In the rows, zero is written as 128.
Known rows, with every step that occurs
dovage, sidul, mebap, lipa, terip: [141 177 124 135 141 123 130 141 132 123 166 166 105 133 151 119 100 132
 141 112 129 168 118 108  75 115]
fabut, miga: [ 80 127 174 127 106 117  79  84 123  83 110 103 101  77 139  90  94 112
 137 103 131 141 148 150 159 164]
terip, pilu, dovage, sidul, mebap, lipa: [161 162 110 149 128 105 145 121 117 177 155 133 111 139 111  97 138 137
 114 100 130 101 115  83  82  72]
lipa, mebap, sidul, dovage: [139 120 122 128  98 144 131 165  78  96  47 156 183 139 100 145 160 134
 111 153 114 125 105 172  78 157]
miga, lipa, terip, pilu: [147  97 122 106 141 184 110 130 158 181 154 141  85  67 182 146  67 124
 185 135 119 160 169 178 175 129]
fabut, miga, lipa, mebap, sidul, dovage: [137 116 137 114  81 150 111 163  91  84  43 170 165 106 105 138 142 159
 121 138 102 122 108 176  98 174]
dovage, sidul, mebap, lipa, miga, fabut: [166 139 148 132 134 113 175 179 121  70 176 115 156 170  94 141 115  67
  58 119 147 131 134  85  95 141]
sidul, mebap, lipa, miga, fabut: [156 136 156 127 131 134 168 182 116  65 176 120 164 172 100 148 113  54
  49 141 152 133 130  89 102 152]
fabut, miga, lipa: [111  79 162  87 107 135  77  93 158 102 109 106  79  49 175 144  81 162
 166  89 113 132 134 161 197 186]
pilu, mebap, lipa: [ 97 151 142 109 123 123 143  93 100 160 161 107 125 145 139  89 146 139
 104 129 129 107 135  54 144 114]
fabut, miga, lipa, terip, pilu, mebap: [ 79 121 143  91 115 147  96 107 178 178 165 125  99  77 138  82 103 165
 156 141 104 130 180  99 247 126]
terip, lipa, mebap, sidul: [138 116 131 147 159 167 128 107  87 101  56 106 168 153  91 141 139  96
  96 155 130 138  77 178  91 182]
dovage, sidul, mebap, lipa: [160 165 121 141 121  83 153 130 111 141 146 121 121 144 115 100 123 124
 104  93 123 117 106  86  73  98]
dovage, sidul: [143 112 117 140 146  50 148  94 133 147 126  57  95 136 141 130 131 128
 155  62 137 128 148 134 128 110]
pilu, dovage, sidul, mebap, lipa: [153 163 113 147 133  91 146 116 115 156 149 127 116 154 113 104 151 138
 108  98 133 104 102  78  74  84]
terip, pilu, mebap, sidul, dovage: [125 126 125 124  86 119 137 170 108 120  71 169 162 123 123 107 159 133
 124 164  89 129 146 136 133 125]
pilu, dovage: [ 89  91 102 142 173 137 105  53 135 168 130  89 107 157 154 151 199 139
 141 141 178 103 125 126 151 101]
pilu, dovage, sidul, mebap: [150 129  87 160 141  52 123 121 175 152 130  96 116 151  91 121 157 140
 123 102 135 108 104 114 118  88]
terip, lipa, miga: [ 72  92 146 154 122  91 153 127  90  43 116  89 150 171 122 178  93  92
 160 115 148 142 127 113 121 134]
mebap, lipa, terip, pilu, dovage: [107 120 101 143 172 187 109  75 135 208 162 145  89 131 165 131 169 147
 159 145 168 115 147 125 142  73]
sidul, mebap, lipa: [148 159 128 135 119 113 142 133 106 132 143 129 134 140 122 109 117 106
  94 127 126 121  98  93  81 115]
lipa, miga: [ 89 104 142 136  93  89 150 156 120  54 142  87 166 146 113 183  93  92
 146 119 142 108 131 146 139 134]

Rows
[138 119 128 138  97 111 138 169  91  88  53 167 162 132 138 137 152 113
 125 151 103 144 124 163  89 145] | mebap, sidul, dovage
[154 139  88 159 143  72 119 136 183 166 146 123 106 135 100 116 136 141
 139 108 129 118 119 123 120  77] | lipa, terip, pilu, dovage, sidul, mebap
[140 132 158 117 132 152 170 167 115  98 188 116 158 161 106 131 118  68
  61 146 148 125 161  75 139 138] | terip, pilu, mebap, lipa, miga, fabut
[119 130  96 147 163 178 105  91 146 204 164 153  98 133 144 125 165 147
 150 151 159 113 136 119 135  68] | sidul, mebap, lipa, terip, pilu, dovage
[ 98 133 149 134  87 105 164 157  89  63 158 111 165 151 117 162  94 101
 133 110 141 101 124 112 103 116] | mebap, lipa, miga
[133 176 114 139 153 131 124 126 137 140 169 170 101 142 152 120 127 148
 145 117 141 153 114 102  78 100] | pilu, dovage, sidul, mebap, lipa, terip
[149 125 128 134 138 168 127 126 107 108  74 105 179 133  84 141 139  97
  86 160 127 115  84 200 104 179] | lipa, mebap, sidul
[ 97 167 140 113 144 152 125 114 125 137 175 156 109 132 169 111 118 144
 140 138 133 160 137  86 124 127] | pilu, mebap, lipa, terip
[119  86 142  83 118 189  78  85 123 131 100  75 128  88  90 160 107 181
 129 105 142  96  96 176 160 199] | fabut, miga, lipa, mebap
[122 136 126 124  91 128 131 176 114 118  79 190 156 122 130 110 151 140
 133 167  88 143 146 138 128 127] | lipa, terip, pilu, mebap, sidul, dovage
[123 103 131  95 150 158 101 121 166 119 144 140  87  92 203 175  84 151
 181 120 128 176 130 162 156 170] | miga, lipa, terip
[132 174 128 127 142 145 125 143 128 120 164 168 116 131 157 124  98 120
 134 137 133 171 112 115  81 128] | sidul, mebap, lipa, terip
[128  99 157 137 162 132 161 142 105  55 145  94 146 183 124 162 115  50
  79 140 163 165 142  95 120 167] | terip, lipa, miga, fabut
[140 131  97 154 168 104 140  78 137 203 157 112  73 137 147 117 167 167
 172  73 153 110 158 112 118  55] | mebap, lipa, terip, pilu, dovage, sidul
[158 128  87 160 138  64 123 128 178 171 136 104 112 138  88 114 145 137
 128 107 130 104 118 121 127  77] | terip, pilu, dovage, sidul, mebap
[123 144 133 129 126 141 129 140 150 138 118 142 149 113 123  88 128 100
 113 181  91 132 140 149 177 137] | lipa, terip, pilu, mebap, sidul
[148 106 123 113  97 148 126 165  92  99  46 163 171 123 111 157 152 153
 121 146 105 123 102 175  92 167] | miga, lipa, mebap, sidul, dovage
[131 112 110 137 152 105 110  72 161 187 145 115  59 103 151 120 148 188
 190  62 144 112 163 129 157  79] | fabut, miga, lipa, terip, pilu, dovage, sidul
[130 125 126 108  88 136 128 178 126 118  80 195 148 106 140 121 143 158
 144 161  83 138 142 143 140 138] | miga, lipa, terip, pilu, mebap, sidul, dovage
[159 105 130 112 131 176 121 129 124 110  74 111 165 115 102 159 128 123
 101 149 115 109  77 206 126 191] | miga, lipa, mebap, sidul
[ 92 112 126  91 128 147 111 111 177 195 168 114 103  95 143 101 113 160
 156 149 108 128 174  99 241 119] | miga, lipa, terip, pilu, mebap
[119 139 150 115 112 150 112 136 164 124 114 157 133  81 129  84 113 126
 126 164  78 131 140 155 198 152] | fabut, miga, lipa, terip, pilu, mebap, sidul
